What can hang from each mark:
ladan: lomu mavov tezil vebor voda
difav: tezil
mavov: ladan
nabe: mive
mive: ladan nabe rupad
donug: tezil
tezil: difav ladan

(in the rows, 128 means zero)
Known rows, with every way that one mark hangs from another:
[mive ladan nabe]: [108 162 133 150  61 118 132  99 144 154 118 111 148  83  79 106 130 123
  77 121 110 153 101 148 150  39  87 143  97 198 120 179  98 115 130 145
 145  97 182 166  93  83  97 146  97 136 176  91 155 122 185 126 122 148
 163 141]
[ladan lomu mavov tezil]: [115  81 127 194 136 123 162  99 134 102 127 158 113 162 153 177 136 128
 132  90 142 145 170 127 100 176 182 109 121 127 141  60 103  97 125 143
 100 113 111 122 178 172 115 118 145  76  75 146 133 105  83 135 143  63
  73 117]
[ladan tezil vebor voda]: [113 109 130 132 106 180 159 136 128 107 106 105 143 142 130 156 100 158
 148 109 168 114 130 113 126 148 141  98 100  84 121 117 113 144 145 157
 141 130 124 119 138 127  89 128 158 105 119 128 136 126 124 145 148 100
  96 135]
[tezil difav ladan]: [106 150 156 110 143 128 119 159 130 144 157 102 102 122 144  76 121 165
 114 128 123 114 129 120 135 112  87 125 186 134  98 154 166 107 128  91
 129 149 122 139 107 106 189 143 116 155 162 154  83 124 126  98 138 156
 172 140]
[mavov ladan]: [105 138 156 142  73 110 164 133 150 170 142 160 128 140  71 102 130 119
 125  89 162 105 105 155 101 113 106 165 160 163 109 130 138  81 183 139
  94 114 155 137 154  79 140 111 163 156 137 154  92 113 138 138 100 133
 145 124]
[difav [tezil [ladan lomu vebor voda]]]: [143  85 154 104 133 178 130 155 115 128 125 139 120 163 149 131 136 103
 164 156 120  96 107 113 132 202  96 131 124 109 102  92 101 104 148 136
 147 165 135 109 122 152 111 126 149 100 130 149 159 125  92 108 141 128
 120 131]
[difav [tezil ladan]]: [ 88 101 196 117  73 181 154 127 147 148 123 134 107 141 115  88 161 140
 128 118 141 115  77 136 139 163  51 150 169 165  96 115 102  83 132 152
 144 157 146 140 132 105 148 162 151 111 132 150 138 117 114 102 155 138
 162 126]
[ladan mavov tezil vebor voda]: [129  81 113 160 142 165 123 134 125  73 103 107 124 158 146 200 130 163
 168 124 158 116 159 123  90 157 169  99  88  77 157  84 105 153 161 154
 118 127 103 105 145 170 106 110 161  83  86 109 134 132  85 154 146  83
  71 113]
[mive [ladan tezil vebor] nabe]: [ 98 117 132 174  84 132 165  83 121 156  98  87 128  99 114 127 107 142
 119 112 115 189 119 135 162  72 106 135  97 172 138 170  97 129 107 147
 171  93 141 158 107  98  42 146 116 104 157 103 157 110 175 137 124  98
 105 146]
[tezil difav [ladan vebor]]: [118 129 135 107 173 131 118 178 111 139 151  89 107 120 155  90 101 159
 149 151 113 126 144 118 141 121 110 113 173 112 112 149 179 145 142  77
 141 149  99 122  98 111 151 128 131 155 160 162  87 121 111  98 117 141
 127 141]
[tezil difav [ladan mavov]]: [116 132 133 136 173 114  95 159 115 118 161 105  90 130 160 109 143 167
 126 130 116 110 152 123 110 124 109 127 173 129 130 128 163 121 145  83
 108 149 108 128 113 136 188 132 119 138 134 139  80 131  95 103 137 139
 151 121]
[mive [ladan mavov] nabe rupad]: [120 145 109 143  85  74 126 100 123 159  91 165 136  74  86 129 182 115
  96 156  96 185  90 160 130  47 119 166 132 202 158 163 123 147  87 157
 137  99 159 144 100 112  85 132  90 125 139  56 155 122 190 151 101 152
 130  95]
[tezil difav [ladan mavov vebor voda]]: [160 120  98 119 213 133  62 187  86  90 151  83 105 139 176 144 125 159
 159 167 107  95 175 107  98 141 131 109 132  76 144 121 161 160 167  80
 122 165  94 101  95 162 163 108 127 130 136 134  94 146  81 114 132 138
 123 128]
[donug [tezil difav ladan]]: [ 79 153 140 102 135 166 128 144 161 161 141  72  96 153 157  87 116 148
 120 128 134 101 126 140 157  90  82 148 179 132 102 195 120  93 102 121
 147 135 102 140 120  82 201 137  99 171 132 140  95 154 132 108 147 133
 203 109]
[mive [ladan lomu mavov] nabe rupad]: [153 136  91 145 121  51 127 103 107 154  95 185 136  86 105 143 168  80
 109 166  79 183 112 135 120  81 148 161 114 187 162 133 126 137  84 144
 129 101 154 131 107 143  66 119  86 116 132  78 169 117 171 151  86 132
 110 102]
[mive nabe rupad]: [120 146 153 116  44 105 145 141 137 190  74 167 155  58  87  89 152 114
  87 154 155 166  59 146 111  54 124 169 158 200 123 145 136 125  83 156
 144 124 172 138  95  82 104 132 117 143 145  85 138 116 180 160 104 158
 148  87]
[ladan lomu vebor voda]: [177 121  83 113 155 147 111 173 122  93 128 146 165 154 119 172  93  86
 152 164 130  88 160 108 111 159 184  92  63  87 124  92 132 151 173 117
 121 133 133  89 112 158  91  80 143 144 122 142 150 124  91 131 103 113
  84 134]
[tezil difav [ladan lomu mavov vebor]]: [153  98 100 140 235 101  90 172  85 113 152 113  93 145 192 139 111 129
 169 161  88 121 200 108 114 163 161 110 144  98 146 100 176 145 146  61
 114 151  80  93 114 180 138  95 125 125 124 163  93 118  62  99 108 104
  81 128]
[nabe [mive [ladan mavov]]]: [116 153 142 134  83 112 121  55 162 104 146 135 169  68  66 102 130  99
 104  97 136 175 118 172 159 100 151 103  96 173 148 138 120 158 128 147
 109  99 131 143 150  98 156 141 144 156 122 149 129 132 137 113 105 159
 131 143]
[mive ladan nabe rupad]: [107 161 126 121  59  81 146 103 130 181  86 157 150  64  71  93 153 114
  84 151 103 183  60 148 155  34  95 172 142 205 136 185 128 137  75 157
 155  95 179 163  95  74  82 147  94 147 163  70 161 117 216 147  99 164
 150 110]
[tezil [ladan voda]]: [127 142 141 111 118 144 124 149 144 116 146 118 128 135  90 125 143 130
 127 121 122 101 118 108 117 145  78 115 136 124 103 144 130  97 170 123
 116 155 140 136 112 121 164 125 122 131 149 129 133 138 146 121 134 181
 163 132]

Rows:
[119 119 145 152 132 131 166 118 127 151 138 131 115 152 173 115  91 146
  96  90 153 124 149 114 140 160 161 117 146 112 102  98 132 100  95 116
 135 116 124 137 157 132 127 144 131 114 124 165 109 114 112 122 156  72
 117 158]  [ladan lomu [tezil difav]]
[110 167 147  89  69  91 160  55 160 151 120 173 181  41  47  74 130  86
 109 107 137 195  63 166 184  90 137 131 140 181 142 160 149 175  80 154
 132  94 139 151 143  70 134 155 138 175 136 136 132 125 193 126  85 187
 144 129]  [nabe [mive ladan rupad]]
[178 164  93 104 109  75 123 120 113 159 100 169 160  96  98 133 145  72
  88 168  92 145  88 112 133  82 129 159  95 156 133 156 127 135  85 138
 147 111 179 141  94 130  64 124  79 129 163  66 185 135 206 160 106 163
 148 122]  [mive [ladan lomu voda] nabe rupad]
[184 128  97 100 225 126  90 197  86 119 158  99 118 148 172 130  91 118
 153 172 103  87 177  79 119 166 144 114 125  74 116 122 176 139 147  66
 133 162 104 102  98 168 141 102 122 137 157 157 110 135 100 111 125 139
 123 150]  [tezil difav [ladan lomu vebor voda]]
[127  79 153 117 124 179 109 152 119 103 111 121 109 161 142 144 160 134
 170 154 127 108 108 130 114 178  85 134 131 123 122  95  91 122 167 146
 127 169 126 109 120 156 131 131 151  94 111 132 140 130  80 114 154 132
 119 117]  [difav [tezil [ladan mavov vebor voda]]]
[130 128 129 147 133 151 102 137 130  89 122 105 115 163 180 166 135 190
 104 105 170  83 152 122  85 138 148 112 118  80 133  93 109 127 133 132
 113 137 128 124 152 164 169 141 136 101  96 105 104 150  95 153 190  96
 140 125]  [ladan mavov [tezil difav] voda]
[184 134 100 123 218 106  67 172  98  97 172 117 105 162 180 146 134 123
 129 149 101  78 183  88  91 174 140 114 126  80 125  98 153 119 157  69
  99 163 112 110 115 189 181 107 106 121 134 136 102 145  84 117 141 139
 143 140]  [tezil difav [ladan lomu mavov voda]]
[188 102  64 150 195 127  78 169 108  61 128 153 152 158 141 214 123  86
 165 177 124  91 192 120  79 167 205  92  55  81 155  60 123 156 184 115
  94 140 113  72 124 200 107  69 145 123  91 129 143 131  55 139 104  93
  57 114]  [ladan lomu mavov vebor voda]
[150 113 115 118 207 117 118 181  95 139 155 110 107 131 175 110  85 125
 154 154  93 125 170  95 137 153 142 114 157 105 120 120 178 132 137  61
 137 149  92 109 107 142 135 105 130 148 157 177  97 111  87  99 103 122
 106 150]  [tezil difav [ladan lomu vebor]]
[139 176 116 132  70 128 104 119 132 127 123 105 154  99  83 126 132 114
  73 134 109 124  99 131 133  49  89 134  67 168 118 177  94 120 138 142
 144 117 193 161  86 103  99 134  91 131 178  72 166 143 186 142 138 157
 179 143]  [mive [ladan voda] nabe]
[167 103 105 126 182 156 128 160  99 117 122 104 130 170 198 159  65 134
 139 131 146  95 176  89 121 178 186 101  95  47 125  89 133 147 129 107
 144 133 112 102 139 169  93 113 145 110 121 147 128 131  91 139 147  68
  86 158]  [ladan lomu [tezil difav] vebor voda]
[111 138 111 160 110 125 130  81 148  77 134 119 120 149 110 166 143 158
 116  86 116 121 136 138 130 127 115 105  93 121 138 139  94 128 134 160
 114 105 139 152 151 134 121 149 118 100 115  96 147 135 155 133 156 115
 132 138]  [mive [ladan mavov tezil voda]]
[163  96 123 157 142 116 171 137 102 147 137 144 122 184 130 158 100 100
 174  93 157 109 155 108  92 191 151 151 113  83 123  91 131  96 177 131
 111 130 126 111 166 144  68  87 172 102 118 159 121 116 118 158 106  79
  73 147]  [mavov [ladan lomu tezil vebor voda]]
[101 133 155 121  79  88 169  30 153 129 118 164 156  59  78  97 146 114
 120  88 140 210  86 164 165 123 150 131 144 162 163 133 134 171  68 162
 127  91 116 143 168 101 125 157 148 130 106 128 131 126 168 138 105 152
 109 128]  [nabe [mive [ladan mavov tezil] rupad]]
[ 68 149 133 118  71  88 209  69 150 159 102 172 132 106  86 101 141 157
 110  91 112 186  67 151 181 103 100 144 181 161 130 170 136 139  59 173
 149  87 133 163 155  73  89 182 114 132 127 103 146 109 211 136 116 140
 127 120]  [mive [ladan tezil] rupad]
[ 81 140 131 125 151 157 109 141 150 135 140  77  87 161 169 114 133 154
 129 134 131 103 150 146 135  97 102 148 171 129 126 172 111 102 115 119
 133 141  88 131 125 116 206 126  99 155 115 130  93 152 108 108 151 120
 183 100]  [donug [tezil difav [ladan mavov]]]
[136 129 128 136 145 126  95 147 131  85 147 125 116 142 112 157 165 131
 144 124 119  97 142 115  92 148 100 108 123 122 125 118 125 106 179 120
  96 152 122 124 115 154 172 113 118 109 125 125 126 139 113 131 133 162
 139 113]  [tezil [ladan mavov voda]]
[108 136 123 129 184 146 104 141 144 134 149  95  88 174 187 123 130 128
 133 141 121  99 167 134 133 118 127 151 159 125 124 157 116  97 111 108
 129 137  89 120 129 140 193 116  93 147 113 139 105 156  97 113 140 108
 169 102]  [donug [tezil difav [ladan lomu mavov]]]
[140 119 133 134 134 133 145 147 102 156 130 114 114 170 148 127  92 147
 160  96 171  94 140 122  96 147 127 159 138  82 116 123 146 113 171 123
 121 133 125 120 151 118 110 115 168 123 134 152  86 127 125 152 134  95
 116 145]  [mavov [ladan [tezil difav] vebor voda]]
[ 97  90 182 133  93 166 127 128 141 124 119 147 100 150 131 115 179 142
 143 125 138 115  95 146 118 167  67 141 161 159 109  97  94  89 144 149
 124 157 138 129 134 127 149 150 151  97 107 138 135 113  92 104 155 133
 142 114]  [difav [tezil [ladan mavov]]]
[140 103 105 148 167 160  90 155 103  82 113  88 111 156 197 180 110 184
 152 139 159  97 171 113  95 146 171 101  99  55 155  84 125 166 146 120
 128 135  98 108 137 172 119 116 153 101  96 118 101 143  75 143 165  77
  89 129]  [ladan mavov [tezil difav] vebor voda]
[179 125  88 147 156 124  79 156 133  72 145 161 148 164 129 195 145  89
 122 140 135  74 172 125  69 158 184  97  66 103 134  66 110 121 177 123
  78 132 146  98 141 187 143  83 124 122  97 118 140 138  77 143 132 114
 115 115]  [ladan lomu mavov voda]
[106 149 121  90 160 183 107 165 139 136 135  57 107 170 175 113 100 144
 149 159 131  79 144 122 145 103  99 145 144  92 119 192 120 119 126 110
 160 144  91 120 104 115 178 118 104 168 134 126 109 167 120 117 145 130
 174 118]  [donug [tezil difav [ladan vebor voda]]]
[145  91 154 125 133 164 108 141 126 112 127 144 111 176 146 145 169 107
 143 140 127  92 117 116 104 209  91 139 121 128 109  74  87  85 155 137
 115 171 138 112 138 178 140 127 138  85 108 139 151 130  81 115 163 125
 144 120]  [difav [tezil [ladan lomu mavov voda]]]
[ 92 150 171 132  60 128 170  33 167 128 141 125 161  71  72  82 114 118
 102  60 149 191  95 156 185 117 130 108 108 165 133 157 113 136  98 159
 135  91 133 162 164  80 131 160 150 134 136 162 135 126 166 121 124 150
 135 162]  [nabe [mive [ladan tezil]]]
[125  91 122 146 162 139 162 137 110 143 126 116 116 147 194 132  64 146
 148 119 143 139 168 108 141 165 186 107 131  82 127  95 144 137 106 109
 147 121  97 113 151 142  89 127 152 117 113 175 111  97  92 120 130  54
  66 154]  [ladan lomu [tezil difav] vebor]
[134 181 141  74  74  99 138  69 157 132 127 165 194  49  49  84 127  83
 101 115 140 172  66 152 169 104 139 130 115 148 139 156 143 179  97 151
 131 107 146 144 140  88 139 147 139 171 140 120 142 145 188 138 104 204
 155 132]  [nabe [mive [ladan voda] rupad]]
[119 157 100 108 117  66 172 101 145 155 123 203 150 105  78 115 136  96
 115 133  84 164  92 142 164 110 134 136 152 166 131 150 148 147  79 148
 129  91 133 139 133 100  92 138 100 157 129 115 158 103 193 122  84 149
 124 120]  [mive [ladan lomu] rupad]
[ 93 148 168 107  62  98 186  37 156 151 115 161 166  52  66  74 126 106
 113  78 148 214  56 148 192 112 135 133 150 169 140 159 134 163  60 169
 145  88 132 155 160  76 118 171 146 141 129 140 139 121 194 137 107 166
 129 135]  [nabe [mive [ladan tezil] rupad]]
